Each row comes from the steps of one path. Every step used is in the known rows, and no mark comes twice. Write the path behind each row, first mark first.
In the rows, 128 means zero.
Known rows
fugep > favak > tuku > dozib > gemom: [178  58 148 106 130 131 132 137 134 159  50 145 116 135 137  71  90 135
 124 131  83 117 169 113 135 124 126 159 108 137 146 125 158 103 134  81
 108 130]
fugep > favak > tuku > dozib > gemom > kosekos: [191  57 145  90 136 139 132 145 146 156  31 138 110 139 143  79  87 141
 120 122  68 105 165 120 140 127 125 161 109 134 149 142 160  90 150  74
 109 142]
nabe > kosekos > tuku > dozib > gemom > favak: [203  55 151 147 134 125 122 183 130 175  43 139 115 139 124  91 113 183
 157 159 111  98 181 142 157 127 132 140 105 114 144 129 173  94 150  93
  98 135]
vasad > vanalu > zaruzip: [186  79 150  88 124 116 153 114 122 178  86 143 137 126 114  67  98 125
 146 108 106 109 156 143 122 130 155 121 129 125 183 157 125 113 128 111
  98 114]
pagisu > kosekos: [162  85 156  93 122 121 149 127 124 137  92 123 130 126 113  75 115 145
 160 117  92 114 162 114 119 121 136 129 122 144 160 157 144  86 124  92
 104  98]
vasad > vanalu: [175  87 166  95 117 120 146 106 123 170 107 118 136 136 109  84  99 132
 153 108 108 107 170 133 127 126 139 133 124 142 175 143 128 123 132 107
 101 106]
tuku > kosekos > bivu > zaruzip > vanalu: [163  50 163 136 137 126 169 125 119 159  67 123 132 117 116  92 108 128
 153 142 114 123 163 127 166 154 136  94  94 121 178 140 156 102 139 121
  99 127]
gemom > kosekos: [161  84 149  98 125 118 137 123 132 150  69 107 139 143 118  86 107 143
 156 100  85  98 157 126 134 129 131 130 123 139 173 160 134  86 146  98
 110 119]
tuku > dozib: [177  72 171 119 124 115 124 124 122 153  71 135 131 136 114  84 108 142
 157 114 109 101 155 114 127 132 132 141 119 139 173 144 148 109 137 119
 102 113]
pagisu > kosekos > bivu > zaruzip > vanalu: [160  75 151 112 132 139 173 126 121 147  82 129 129 109 124  83 121 131
 149 140  91 126 156 122 137 138 132  95 107 127 165 156 150  79 120 118
  99 121]
dozib > gemom: [165  76 144 124 113 125 147 128 116 147  86 122 157 121 126  91 105 144
 148 117  86 117 175 133 148 120 134 146 136 131 151 130 133 101 117  92
 119 117]
pagisu > kosekos > tuku: [176  72 148 109 127 115 159 144 117 153  98 127 128 118 105  65 119 150
 168 131 109 112 167 122 115 125 132 117 121 146 158 158 161  84 136  80
  99 105]
fugep > favak > tuku > dozib > gemom > kosekos > nabe > zaruzip: [195  57 144  86 159 128 125 149 142 172   4 145 101 160 141  92  72 142
 109 132  88 130 161 123 167 110 136 124 111 125 142 129 160  66 133  83
 127 149]
dozib > tuku: [161  63 146 125 135 123 137 123 107 148  76 138 156 120 123  83 123 127
 145 117 107 111 169 120 133 133 131 136 119 152 153 129 141 118 120  90
 115 115]
lunam > favak > tuku > dozib > gemom > kosekos: [192  54 152  95 141 141 132 142 131 148  22 134 118 150 141  84  76 156
 114 122  58  95 171 126 153 139 140 158 114 128 149 157 163 115 157 103
 127 139]
vanalu > zaruzip: [163  78 133 106 127 106 144 123 117 159  68 133 146 126 114  62 109 130
 151 108  96 110 149 128 124 131 148 113 125 128 176 157 127  90 127 109
 106 114]
gemom > kosekos > tuku > dozib: [202  56 162 118 133 117 134 150 130 167  56 133 123 132 112  81 107 153
 161 119 115  87 156 131 127 139 127 131 120 137 175 163 168  93 167 101
  97 130]
bivu > kosekos > gemom > favak > tuku: [173  70 141 124 133 124 130 131 133 180  43 121  97 151 104  66  99 156
 149 113  79 135 180  78 163 133 132 127 100 116 150 130 158  90 165  93
 130  99]
pagisu > kosekos > gemom > favak: [178  77 150 108 117 110 133 147 144 161  68 131 115 138 112  71 100 168
 160 117  71 127 167  99 134 124 133 129  94 123 141 157 158  76 154 100
 118  99]
fugep > favak > lunam: [134  94 165  92 108  95 135  98 139 164  94  98 122 138 108  54 101 133
 147 112  90 102 173 110 106 125 120 125  95 149 147 155 133 102 124  90
 120  93]
tuku > kosekos: [167  60 168 117 128 109 146 124 125 150  79 117 133 134 105  85 102 142
 165 119 113 114 167 121 149 136 142 128 110 135 173 140 151 107 141  95
 103 103]
nabe > kosekos > bivu > zaruzip: [143  74 146 133 145 130 123 140 125 175  68 114 134 129 115  88 117 139
 164 141 109 114 161 131 158 122 137  92 111 115 166 125 144  77 129 112
  98 131]
tuku > kosekos > gemom: [177  40 162 135 125 104 138 129 135 170  77 125 130 128 103  79  95 154
 154 112 107 124 175 117 161 130 141 122  98 119 156 140 161  95 153  90
 112  98]
kosekos > gemom > favak > tuku > dozib: [185  55 154 125 134 118 110 145 149 178  37 148  99 160 125  68  88 155
 139 117  83 120 157  91 148 141 122 137  84 123 151 131 173 109 171 111
 114 111]
favak > tuku > kosekos: [160  53 154 108 143 123 145 126 130 152  71 122 114 149 116  73  96 132
 149 121 109 120 164 110 153 145 136 123 101 138 168 127 163 115 142  81
 101 101]
bivu > kosekos > pagisu: [185  79 170 133 132  99 137 125 119 161  63 122 128 134 101  77 118 133
 167 101  99 112 172  97 150 134 147 124 120 138 181 136 128  97 141 100
 131  98]
nabe > zaruzip: [156  89 145 110 139 121 125 121 113 157  72 116 142 153 116  77 110 137
 153 113 108 117 165 123 147 117 131 112 122 139 161 134 128  90 116 126
 114 108]
nabe > kosekos > gemom: [153  62 138 136 131 116 117 134 134 179  81 114 131 137 109  75 116 167
 146 122 104 109 184 131 154 106 136 108 106 111 142 138 144  71 133  87
 105 100]
favak > tuku > kosekos > bivu: [156  44 146 126 150 122 136 131 135 167  73 132 114 139 121  80  88 126
 157 127 106 123 153 104 152 154 137 103 104 137 160 116 178 103 146  75
 108 118]
lunam > favak > tuku > kosekos > lenik: [151  37 154 113 159  87 136 127 134 164  44 125 119 160 121  52  74 138
 135 140  83 122 169 117 156 151 159 109  95 134 151 138 165 134 167 109
 126 111]
zaruzip > vanalu: [147  83 145 119 118 118 161 105 114 145  91 110 147 133 117  77 122 136
 141 116 102 104 172 130 131 135 127 113 111 142 168 158 125 102 120 112
 101 104]

Which path is each row?
[193  29 158 143 139 108 129 154 132 172  40 148 127 130 117  85 100 159
 149 128 102 127 180 107 166 145 136 137  78 125 139 127 176 117 162  88
 125 111] : dozib > tuku > kosekos > gemom > favak
[191  49 154  94 146 121 137 142 132 162  11 135 117 152 134  97  62 158
 110 128  68 109 167 125 164 132 153 137 119 126 150 151 166 103 155  92
 140 146] : lunam > favak > tuku > dozib > gemom > kosekos > nabe
[179  55 154 110 136 132 129 134 119 150  43 138 125 144 135  77  82 148
 119 132  72 105 176 120 152 135 141 157 111 134 145 141 159 128 141 107
 124 126] : lunam > favak > tuku > dozib > gemom
[199  34 172 144 154 102 137 147 124 153  53 154 140 126 122  85 112 123
 151 117 116 114 170 116 159 152 146 129  91 151 166 120 158 130 138  80
 123 109] : dozib > tuku > kosekos > pagisu
[166  64 156 105 141 115 137 139 140 157  45 121 103 166 118  75  88 141
 156 126  95 121 161 100 155 155 133 129  82 136 169 130 166 120 159  94
 106 107] : gemom > favak > tuku > kosekos
[164  82 162 114 129 100 151 108 106 165  64 111 127 126  88  94 105 144
 161 118 116 132 172 102 154 118 154 109 143 127 175 137 136  79 131  88
 132 106] : bivu > kosekos > nabe
[156  67 137 135 140 114 134 148 118 175  86 110 133 136 104  70 128 158
 162 139 129  96 181 145 137 117 133 101 114 130 157 140 149  81 135  82
  88 111] : nabe > kosekos > tuku
[188  60 166 123 151  95 130 154 152 162  34 135 102 174 124  70  87 132
 156 113  90 121 156  95 161 164 139 121  67 143 176 120 162 124 168  95
 118 104] : gemom > favak > tuku > kosekos > pagisu
[190  59 166 135 128 110 133 142 117 169  75 137 131 126 107  73 112 146
 164 128 128  99 161 123 124 135 129 129 118 140 170 145 165 106 151 106
  96 117] : kosekos > tuku > dozib
[164  83 151 117 145 118 163 103  96 165  50 111 120 143 101  94 114 146
 136 129 127 134 185 116 171 117 146  80 127 120 167 143 129  71 107 116
 130 106] : bivu > kosekos > nabe > zaruzip > vanalu
[165  31 151 120 145 108 133 127 132 174  49 121 115 150 107  57  74 154
 128 121  84 121 186 109 164 139 148 118  80 124 145 147 170 114 166  93
 125 102] : lunam > favak > tuku > kosekos > gemom
[225  58 167 145 121 125 142 164 113 172  36 141 111 121 109  93 108 171
 169 144 105 115 183 109 158 139 137 157 126 118 156 135 173 103 160 100
 122 129] : bivu > kosekos > tuku > dozib > gemom > favak
[191  61 165 128 116 131 134 138 120 148  68 145 142 122 129  98 102 150
 146 123  95 109 167 128 147 126 136 161 132 128 155 132 150 109 127 105
 114 122] : tuku > dozib > gemom
[175  77 161 107 137 121 116 141 139 160  40 139 102 167 127  72  95 142
 150 121  90 110 148  93 134 148 125 144  93 140 168 132 163 120 158 118
 105 116] : gemom > favak > tuku > dozib
[194  60 135 124 122 129 158 153 123 161  73 120 149 117 124  88 106 157
 152 120  90 104 175 148 148 129 129 133 136 132 150 149 151  87 147  73
 114 136] : dozib > gemom > kosekos > tuku
[182  52 165 132 124  96 128 143 145 176  52 125 119 145 106  81  89 166
 165 120  93 125 171 107 163 140 136 128  81 117 154 141 164 100 170 103
 118 103] : tuku > kosekos > gemom > favak
[161  71 134 121 129 115 122 135 146 178  55 126 115 161 120  62  91 149
 143 110  75 128 165  95 149 136 123 122  87 127 145 130 156  99 162  99
 120 105] : kosekos > gemom > favak > tuku
[214  46 162 112 153 120 124 158 144 154  11 147 118 158 147  80  75 145
 114 110  52  92 168 122 161 147 146 150  99 137 156 149 158 119 165 103
 137 137] : lunam > favak > tuku > dozib > gemom > kosekos > pagisu
[177  71 153 133 126 115 153 128 100 171  80 111 128 117  86  71 123 149
 173 124 123 113 183 111 139 128 136 116 135 134 169 145 148  89 146  87
 113 106] : bivu > kosekos > tuku
[184  37 174 135 126 107 133 138 145 174  54 138 109 133 117  74  95 162
 142 125 101 119 184 101 156 153 126 132  68 122 123 131 183 134 152  83
 140  92] : dozib > tuku > kosekos > gemom > favak > lunam
[219  50 159 120 146 132 129 163 152 153  30 157 115 149 151  88  91 135
 127 106  71 103 156 119 161 146 136 151 110 134 162 127 161 107 152  85
 124 132] : favak > tuku > dozib > gemom > kosekos > pagisu
[216  48 162 125 124 134 155 168 121 149  78 157 122 103 125  83 112 163
 154 145 106 111 172 130 132 127 136 148 131 130 144 147 182  92 133  79
 104 122] : pagisu > kosekos > tuku > dozib > gemom
[203  60 162 111 121 137 136 145 134 145  50 138 136 128 137 104  98 158
 144 114  81  98 162 134 149 129 133 163 134 124 160 149 153  94 143  99
 115 136] : tuku > dozib > gemom > kosekos
[198  48 151 118 146 162 136 158 138 163  28 153 118 125 150  98  86 130
 132 133  75 121 146 121 170 145 130 136 122 115 161 122 175  96 152 103
 115 160] : favak > tuku > dozib > gemom > kosekos > bivu > zaruzip
[186  19 156 146 140 118 139 138 122 168  64 150 140 111 115  82 106 147
 139 124 117 127 182 119 164 136 139 130  99 126 139 126 172 114 143  74
 120 105] : dozib > tuku > kosekos > gemom
[178  45 144 136 141 147 171 153 133 161  33 135 112 133 142  96  89 137
 135 159  82 141 168 121 191 167 130 113  79 112 155 116 173 114 146 107
 110 144] : dozib > gemom > favak > tuku > kosekos > bivu > zaruzip > vanalu
[164  65 162 103 145 119 121 121 122 156  44 129 116 158 121  62  87 141
 130 123  85  95 163 106 133 141 140 139  98 144 163 152 158 128 152 122
 116 116] : lunam > favak > tuku > dozib
[159  74 142 117 131 118 127 129 137 165  72 117 138 133 122  95  97 139
 164 106  83 102 147 119 134 138 133 109 129 137 164 149 149  75 150  91
 116 132] : gemom > kosekos > bivu
[200  50 155 129 126 137 124 152 138 161  52 148 132 119 141 113  88 151
 150 121  79 103 152 129 150 138 135 141 138 123 150 137 167  86 148  93
 121 151] : tuku > dozib > gemom > kosekos > bivu
[166  81 133 113 125 133 140 140 132 154  54 127 127 152 139  82  91 145
 141 124  65 128 169 113 154 138 126 146 109 134 145 117 147 113 136  90
 122 121] : dozib > gemom > favak > tuku
[197  74 167 126 113 122 124 152 129 153  46 143 130 140 132  98  95 162
 154 126  80 112 162 118 149 135 132 166 115 126 155 134 153 113 144 119
 117 129] : tuku > dozib > gemom > favak
[161  81 159  90 129 102 155 125 125 149  83 126 129 128 106  88 101 147
 155 122 103 129 156 113 130 115 148 107 126 138 163 152 148  72 119  80
 119 103] : pagisu > kosekos > nabe
[177  39 147 129 145 107 141 158 150 161  38 145 114 154 145  78  77 149
 145 150  72 144 164 116 174 155 147 134 101 117 137 104 172 126 162  90
 126 123] : dozib > gemom > favak > tuku > kosekos > lenik
[197  55 150 102 136 151 137 147 140 147  42 145 116 141 147  92  90 146
 127 117  77 106 160 124 154 136 129 159 127 126 156 135 165 102 144  84
 113 134] : favak > tuku > dozib > gemom > kosekos
[203  55 145  97 160 142 131 152 132 164  14 151 108 160 145 105  77 148
 115 125  96 129 156 127 182 121 141 121 128 116 148 122 166  79 127  93
 130 140] : favak > tuku > dozib > gemom > kosekos > nabe > zaruzip
[173  67 149 111 120 120 141 133 135 156  92 132 127 120 109  69 108 158
 151 113  84 123 170 111 131 115 136 122 112 125 142 156 156  73 137  86
 114  93] : pagisu > kosekos > gemom
[210  59 162 142 118 116 134 170 125 168  50 145 128 130 123  88 100 165
 161 141  99 109 169 127 146 140 129 153 113 131 153 133 169 112 157 106
 111 134] : kosekos > tuku > dozib > gemom > favak
[201  50 160 133 143 108 140 168 152 158  33 144 112 160 139  85  82 140
 146 123  75 128 169 108 180 159 142 139  80 133 158 107 164 125 157  82
 126 117] : dozib > gemom > favak > tuku > kosekos > pagisu
